Each row was made from one path, in order. Every step used is in the known rows, and no mark comes twice. Write each row's path.
(in the rows, 128 means zero)
Known rows:
zose, nozo, zufu: [125 128  99 118 142 112 132 144 128 134 130 126 127 103 138 117 121 141
 115 149  94 121 130 117 114 122 119 136 132 123 129 131 136 123 148 131
 121 112 119]
ripu, tened, soruzef, dafik, ripo, tazuv: [135 144 132 133 148 111 141 118 117 133 146 174 150 106 116 118 105 117
 125 162 171 106 129 109 137 129 105 148 129 153 106 122 130 100 131 141
 109 121 117]
tazuv, soruzef, tafu, nozo: [124 129 115 121 138 142 144 136 130 129 120 195 129 104 144 132 137  89
 117 149 143 119 139 122 110 123 127 144 111 138 143 121 129 139 133 127
 118 124 138]
tafu, soruzef, tened: [135 141 126 129 137 140 143 128 134 138 134 118 114 127 133 146 114 109
 134 132 107 123 138 127 131 121 113 126 129 148 117 119 109 128 135 124
 126 108  81]
tazuv, soruzef, tened, ripu: [133 145 125 134 122 115 126 127 136 151 119 125 110 137 144 148 111  77
 134 136 155 127 144 120 126 124 114 149 125 155 122 129 103 112 120 129
 118 115  90]
mana, ripo, tazuv, soruzef, tened: [134 139 140 136 144 101 134 122 121 131 145 174 134 117 132 159 115  80
 144 153 155 126 140  96 131 121  92 162 122 149 129 119 105 120 133 124
  98 116 107]
mana, ripo, tazuv, soruzef: [129 134 144 128 152 104 132 127 119 122 141 182 144 109 125 154 129 103
 135 150 135 130 142 100 133 127  97 162 121 131 133 129 116 127 128 124
  98 123 137]
zufu, soruzef, tafu, nozo: [136 126 115 127 137 157 140 131 132 124 118 192 141  99 135 130 135 110
 119 134 119 113 135 139 109 124 117 132 103 138 143 117 127 129 150 131
 127 118 134]
zose, nozo, zufu, soruzef: [138 130  99 123 134 118 124 140 128 137 125 145 137  94 136 120 120 149
 116 147  85 115 131 129 116 124 105 137 124 126 137 130 123 120 160 133
 117 102 120]
zose, nozo: [118 125 111 125 132 134 134 144 131 137 127 123 120 121 133 122 125 133
 128 146 113 127 121 125 119 126 126 131 118 124 128 131 131 127 132 126
 127 128 120]
zose, nozo, zufu, soruzef, dafik: [142 132 100 114 134 132 133 136 121 139 122 160 144 101 133 125 112 167
 116 171  64 116 124 131 114 122  90 149 131 122 126 136 130 118 159 138
 109 100 116]
zufu, soruzef, tafu: [144 130 128 135 122 149 134 126 137 128 122 181 144 118 136 139 125 138
 131 126 115 119 126 147 120 129 113 133 114 138 140 128 131 117 145 129
 120 120 139]
dafik, ripo, mana: [137 127 152 138 146 117 129 120 121 128 133 134 135 117 122 120 132 134
 131 127 143 122 119  86 126 131 138 117 146 130 126 119 118 121 130 140
 134 125 136]
ripu, tened, soruzef, dafik: [135 141 118 127 136 123 136 120 125 143 135 153 129 127 124 125 106 128
 121 155 155 115 116 140 136 129 107 144 124 143 113 126 131 105 130 141
 119 115 116]
tafu, nozo, zufu: [127 127 103 113 155 117 133 132 121 123 127 137 131  92 130 114 133 110
 105 140 119 116 145 110 114 119 123 132 129 128 135 116 132 140 149 135
 130 110 128]
mana, ripo, tazuv, soruzef, tafu: [134 133 145 131 151 116 145 128 127 118 141 217 149 109 133 165 127 105
 137 147 138 128 138 108 121 127  97 168 116 137 139 130 132 116 130 123
  94 125 149]
zufu, soruzef, tafu, nozo, zose: [134 128 110 129 144 146 144 130 129 128 117 205 146  93 133 138 127  93
 117 137  93 112 150 137 105 129 113 140 102 145 141 120 139 143 158 141
 124 115 145]
tened, soruzef: [128 131 129 132 131 121 132 131 131 128 130 136 124 103 131 123 124 112
 119 134 154 126 129 145 133 133 115 129 121 135 131 128 124 123 132 132
 131 121 124]
zufu, soruzef: [139 131 127 132 121 138 120 124 128 130 124 149 141 120 129 133 126 133
 130 126 112 122 131 139 130 130 113 128 122 131 135 127 114 126 140 129
 124 119 127]
mana, ripo: [129 122 147 129 157 121 130 120 125 119 141 137 131 124 119 150 132 123
 133 130 141 128 133 117 130 130 120 134 119 117 135 124 126 130 132 129
 121 124 139]
dafik, soruzef: [120 135 119 128 140 141 131 136 127 122 135 134 130 118 132 133 121 129
 127 128 111 125 129 124 132 132 115 120 128 132 136 129 146 122 123 123
 125 123 131]
soruzef, tafu, nozo, zose: [122 125 111 126 151 139 152 133 130 124 121 183 136 101 132 135 130  88
 115 138  99 118 145 126 101 128 127 140 107 142 133 121 152 145 147 139
 128 125 147]
nozo, zufu, soruzef, tened: [154 141 111 134 123 112 124 118 127 140 128 140 137 109 136 131 109 118
 127 133 119 109 136 129 126 120  98 134 135 150 133 117 109 116 158 135
 118  96 100]
tened, soruzef, zufu: [124 134 112 131 143 117 139 128 131 127 139 132 121  86 136 129 125 116
 115 135 157 130 125 151 126 130 104 140 127 142 129 131 129 133 135 132
 123 122 116]
ripo, tazuv, soruzef: [128 139 126 128 121 110 130 137 122 129 129 174 141 113 133 132 124 108
 130 146 129 132 140 111 130 125 104 155 128 142 128 132 118 126 127 124
 104 127 125]
mana, ripo, tazuv: [128 127 145 129 161 111 137 123 122 116 142 160 144 114 117 150 128 118
 136 135 132 130 134 105 129 126 104 151 119 128 129 126 127 121 135 127
 113 127 134]
tazuv, ripo: [132 129 142 128 137 116 137 139 130 138 131 148 129 124 130 124 130 125
 134 137 161 122 133 120 126 126 129 124 123 133 131 115 120 129 137 122
 119 133 136]
dafik, ripo: [127 126 144 135 141 126 127 123 124 124 139 124 135 117 123 125 133 124
 131 130 156 116 139 109 130 132 141 116 132 129 122 120 124 128 128 130
 126 130 131]
zose, nozo, zufu, soruzef, tened, ripu: [143 141  98 129 136 116 129 136 139 152 116 120 121 103 144 135 101 114
 123 142 101 112 140 127 113 119  94 145 122 151 127 129 111 101 157 136
 121  93  78]
ripu, tened, soruzef, tafu, nozo, zufu: [137 138  93 125 164 113 146 124 135 131 135 183 129  84 138 113 119  97
 100 141 161 100 136 128 112 120 117 143 115 152 137 107 145 110 153 142
 126 102 136]
dafik, soruzef, tafu, nozo: [116 129 108 122 154 163 151 141 132 113 128 179 130  99 140 131 129 102
 115 137 112 116 134 123 110 125 119 124 110 139 145 120 158 127 133 123
 126 122 139]
zose, nozo, tafu: [125 123 107 116 117 139 144 148 134 133 121 138 123 122 142 112 134 140
 121 152  63 130 108 115 118 124 133 132 114 132 128 124 149 109 128 130
 126 129 116]
mana, ripo, tazuv, soruzef, tened, ripu: [135 144 142 135 153  98 135 122 129 140 133 157 128 121 132 167 111  67
 143 146 157 129 151  98 127 122  90 171 119 155 123 126 105 107 127 127
 104 114  96]
tafu, soruzef: [130 135 130 121 145 142 140 135 132 129 132 126 123 121 127 142 130 133
 125 129  92 130 141 128 131 127 114 126 126 128 120 127 120 135 131 125
 126 115 112]
zufu, soruzef, tened: [145 137 124 140 111 135 123 119 129 139 126 142 129 127 135 135 112 112
 140 129 135 116 127 134 129 123 110 128 122 149 132 117 103 117 145 132
 123 113  94]
zufu, soruzef, dafik, ripo: [142 130 144 130 133 144 129 117 115 130 131 160 152 114 119 133 123 147
 131 153 120 110 135 121 129 133 114 129 134 128 120 128 116 124 140 137
 115 119 125]
nozo, zufu, soruzef, dafik: [152 136 117 116 132 126 130 122 118 135 125 165 152 110 126 134 116 164
 116 152  78 118 132 133 123 125  91 145 141 126 125 134 126 122 154 139
 110 101 127]

Which path is each row?
[114 136 102 126 148 138 140 133 128 119 145 127 128 103 137 137 120 132
 121 128 118 127 126 133 124 127 106 130 136 139 133 133 148 130 126 123
 117 122 122]
dafik, soruzef, zufu
[151 139 130 125 145 113 135 121 112 123 135 184 175  87 118 130 115 154
 122 160  99 108 146 104 126 124  88 149 144 138 115 130 123 114 158 139
 100 106 121]
nozo, zufu, soruzef, dafik, ripo, tazuv
[122 132  91 109 146 151 161 151 136 132 135 130 119  95 146 132 133 153
 113 151  32 134 118 123 114 118 112 139 121 140 116 124 146 125 136 127
 116 115  92]
zose, nozo, tafu, soruzef, zufu
[133 139 127 135 129 124 131 124 138 143 120 100 111 140 135 141 110  92
 134 124 148 127 137 127 124 123 119 136 125 153 118 126 117 106 126 132
 132 118  86]
soruzef, tened, ripu
[140 136 128 103 131 159 160 135 127 128 124 151 135 127 131 142 131 162
 120 157  19 133 123 125 129 123 109 136 129 132 108 127 143 115 126 132
 118 116 105]
nozo, tafu, soruzef, dafik
[141 128 149 130 142 107 138 136 130 145 124 158 131 124 128 119 130 139
 135 134 144 129 112  98 123 125 126 124 138 137 133 112 113 123 139 131
 127 130 141]
tazuv, ripo, mana
[139 130 100 118 146 125 125 129 122 126 121 159 141  83 129 119 132 115
 106 138 108 109 149 122 116 121 107 132 121 129 142 115 117 139 163 138
 126 101 126]
tafu, nozo, zufu, soruzef
[135 146 131 128 147 138 144 129 142 145 124  99 108 131 134 154 109  98
 131 125 111 128 150 128 127 122 106 133 122 153 110 125 110 114 130 128
 131 105  73]
tafu, soruzef, tened, ripu
[143 129 119 116 159 132 134 122 109 126 129 168 154  77 120 118 128 129
 108 164 118  98 153 106 115 123 108 132 133 126 125 117 119 137 162 143
 117 102 125]
tafu, nozo, zufu, soruzef, dafik, ripo
[122 127 113 130 154 129 154 138 132 124 123 194 131  76 135 132 127  70
 108 146 130 115 148 143 108 132 114 141 100 150 138 120 148 143 149 143
 131 118 144]
tened, soruzef, tafu, nozo, zose
[149 134 114 127 133 114 119 123 128 129 127 149 147 100 130 126 123 142
 118 129 103 115 139 132 126 126 104 133 134 130 136 126 121 124 156 135
 118 102 129]
nozo, zufu, soruzef
[143 136  95 130 126 118 128 135 131 146 127 139 129 102 143 125 105 124
 125 149 106 107 128 125 115 117  98 136 125 146 132 121 112 112 162 133
 117  97  87]
zose, nozo, zufu, soruzef, tened
[121 140 124 134 147 105 136 129 117 126 148 168 146  85 133 130 127 108
 127 150 157 122 144  96 126 126 110 154 138 150 119 129 118 135 129 125
  95 128 120]
dafik, ripo, tazuv, soruzef, zufu
[142 136 160 122 159 141 149 124 118 135 134 146 138 117 116 140 125 158
 128 152  85 125 125  89 127 129 113 124 154 128 105 125 117 128 133 140
 124 110 116]
tafu, soruzef, dafik, ripo, mana
[131 137 109 112 143 147 157 135 135 125 137 132 127 104 140 138 138 146
 116 134  47 134 125 127 123 121 113 136 130 143 116 121 142 127 129 128
 117 115 102]
nozo, tafu, soruzef, zufu
[133 142 137 142 126 105 132 126 119 133 141 163 137 109 135 135 114  79
 141 153 174 113 146  86 132 123 115 145 134 163 119 118 101 120 128 125
 103 123 100]
dafik, ripo, tazuv, soruzef, tened
[142 136 143 130 133 135 134 123 113 126 131 186 167 105 115 132 119 142
 132 157 115 114 137 109 129 129  97 144 130 139 115 130 118 116 142 134
 105 121 122]
zufu, soruzef, dafik, ripo, tazuv
[130 141 128 117 120 122 140 135 115 133 126 189 148 124 129 138 116 128
 128 171 106 133 131 113 128 124  92 166 135 138 116 141 124 124 124 128
  98 125 119]
ripo, tazuv, soruzef, dafik
[125 146 118 135 140 135 133 130 137 136 127 108 112 131 140 144 103  89
 134 125 133 123 139 124 127 125 106 128 125 158 125 130 134 104 122 125
 128 113  89]
dafik, soruzef, tened, ripu
[128 135 105 131 152 136 145 126 138 133 130 180 123 100 135 116 122  87
 109 140 179 105 126 135 116 124 125 138 100 154 136 109 138 111 141 138
 131 118 132]
ripu, tened, soruzef, tafu, nozo
[124 134 122 131 141 154 146 135 137 118 134 167 136 121 140 140 120 130
 128 128 107 122 126 134 121 129 117 127 122 140 140 131 161 114 124 122
 119 125 142]
dafik, soruzef, tafu
[133 130 131 136 135 133 145 132 140 125 128 173 128 102 139 132 124 112
 124 133 153 125 126 152 122 132 112 135 116 144 135 128 142 115 134 130
 127 123 136]
tened, soruzef, tafu
[141 134 154 127 137 119 133 124 112 139 131 173 141 121 125 129 124 136
 129 164 125 124 120  82 128 131 118 139 155 129 117 129 112 124 123 143
 112 120 132]
tazuv, soruzef, dafik, ripo, mana
[143 133 128 123 120 146 130 122 120 136 121 165 147 127 124 138 117 153
 128 151  94 123 123 141 127 129 100 139 129 127 125 136 119 123 140 134
 116 117 120]
zufu, soruzef, dafik
[131 135 129 119 119 130 133 131 117 137 125 165 135 132 132 139 121 132
 127 166 112 129 128 125 128 128 110 151 137 127 121 137 122 131 121 130
 105 122 122]
tazuv, soruzef, dafik
[133 126 106 117 158 129 147 133 130 119 125 172 135  92 138 121 131 112
 107 137 113 113 141 121 102 117 123 139 123 133 139 117 146 131 152 133
 125 112 140]
soruzef, tafu, nozo, zufu
[154 134 116 130 135 127 133 123 135 126 126 183 151 100 138 134 121 148
 121 127 101 114 135 139 116 126 104 139 128 137 142 127 135 114 157 133
 114 104 140]
nozo, zufu, soruzef, tafu
[125 127 118 127 148 142 151 137 136 122 122 184 124  82 138 124 132  88
 110 141 158 117 134 143 111 127 118 135 100 143 141 118 138 128 141 134
 134 121 131]
tened, soruzef, tafu, nozo
[124 123 116 122 147 151 148 134 133 121 121 172 129 109 135 127 136 102
 117 135 131 120 133 127 106 122 134 132 108 136 137 116 141 132 139 129
 132 128 134]
soruzef, tafu, nozo
[132 134 145 119 150 112 143 126 112 126 139 198 150 117 120 161 121 120
 136 171 115 132 138 102 129 126  84 173 127 125 122 137 122 123 128 128
  89 122 132]
mana, ripo, tazuv, soruzef, dafik
[130 136 147 131 145 120 145 128 116 123 136 172 150  89 119 127 115 120
 126 165 150 119 137 116 133 132  97 146 130 144 110 132 129 115 135 135
 113 126 118]
tened, soruzef, dafik, ripo, tazuv
[131 136 142 137 138 121 143 133 126 122 137 206 154 101 137 138 128 102
 133 147 147 117 145  99 123 128 118 150 125 149 127 127 129 117 128 124
  98 130 141]
dafik, ripo, tazuv, soruzef, tafu
[131 136 105 118 126 150 157 147 139 141 127 127 110 122 148 132 121 124
 127 155  44 124 117 113 120 116 118 130 116 151 115 113 130 107 134 127
 123 111  68]
zose, nozo, tafu, soruzef, tened
[125 140 116 135 129 139 135 129 129 129 137 126 118 126 140 137 106 102
 135 133 132 119 126 122 130 124 111 120 127 150 131 121 134 115 126 121
 123 117 100]
dafik, soruzef, tened
[143 130 100 126 136 134 138 140 138 133 125 179 143  93 144 130 118 149
 118 146  82 114 126 136 105 123 103 142 119 132 143 130 139 112 162 132
 113 104 131]
zose, nozo, zufu, soruzef, tafu
[130 131 112 101 133 165 163 151 131 137 122 148 126 122 138 134 126 166
 119 176   4 132 115 120 118 121 108 141 117 128 108 131 148 114 130 131
 116 115  94]
zose, nozo, tafu, soruzef, dafik
[144 136  98 125 139 122 130 123 124 133 124 151 131  90 136 120 117  93
 113 141 128 103 146 119 114 113 105 132 121 148 139 106 105 129 165 138
 126  96  94]
tafu, nozo, zufu, soruzef, tened
[137 139 118 139 136 126 140 122 141 136 136 173 128 120 136 126 114 115
 124 130 168 112 118 145 126 130 120 138 114 154 130 119 142  97 134 135
 123 121 135]
ripu, tened, soruzef, tafu
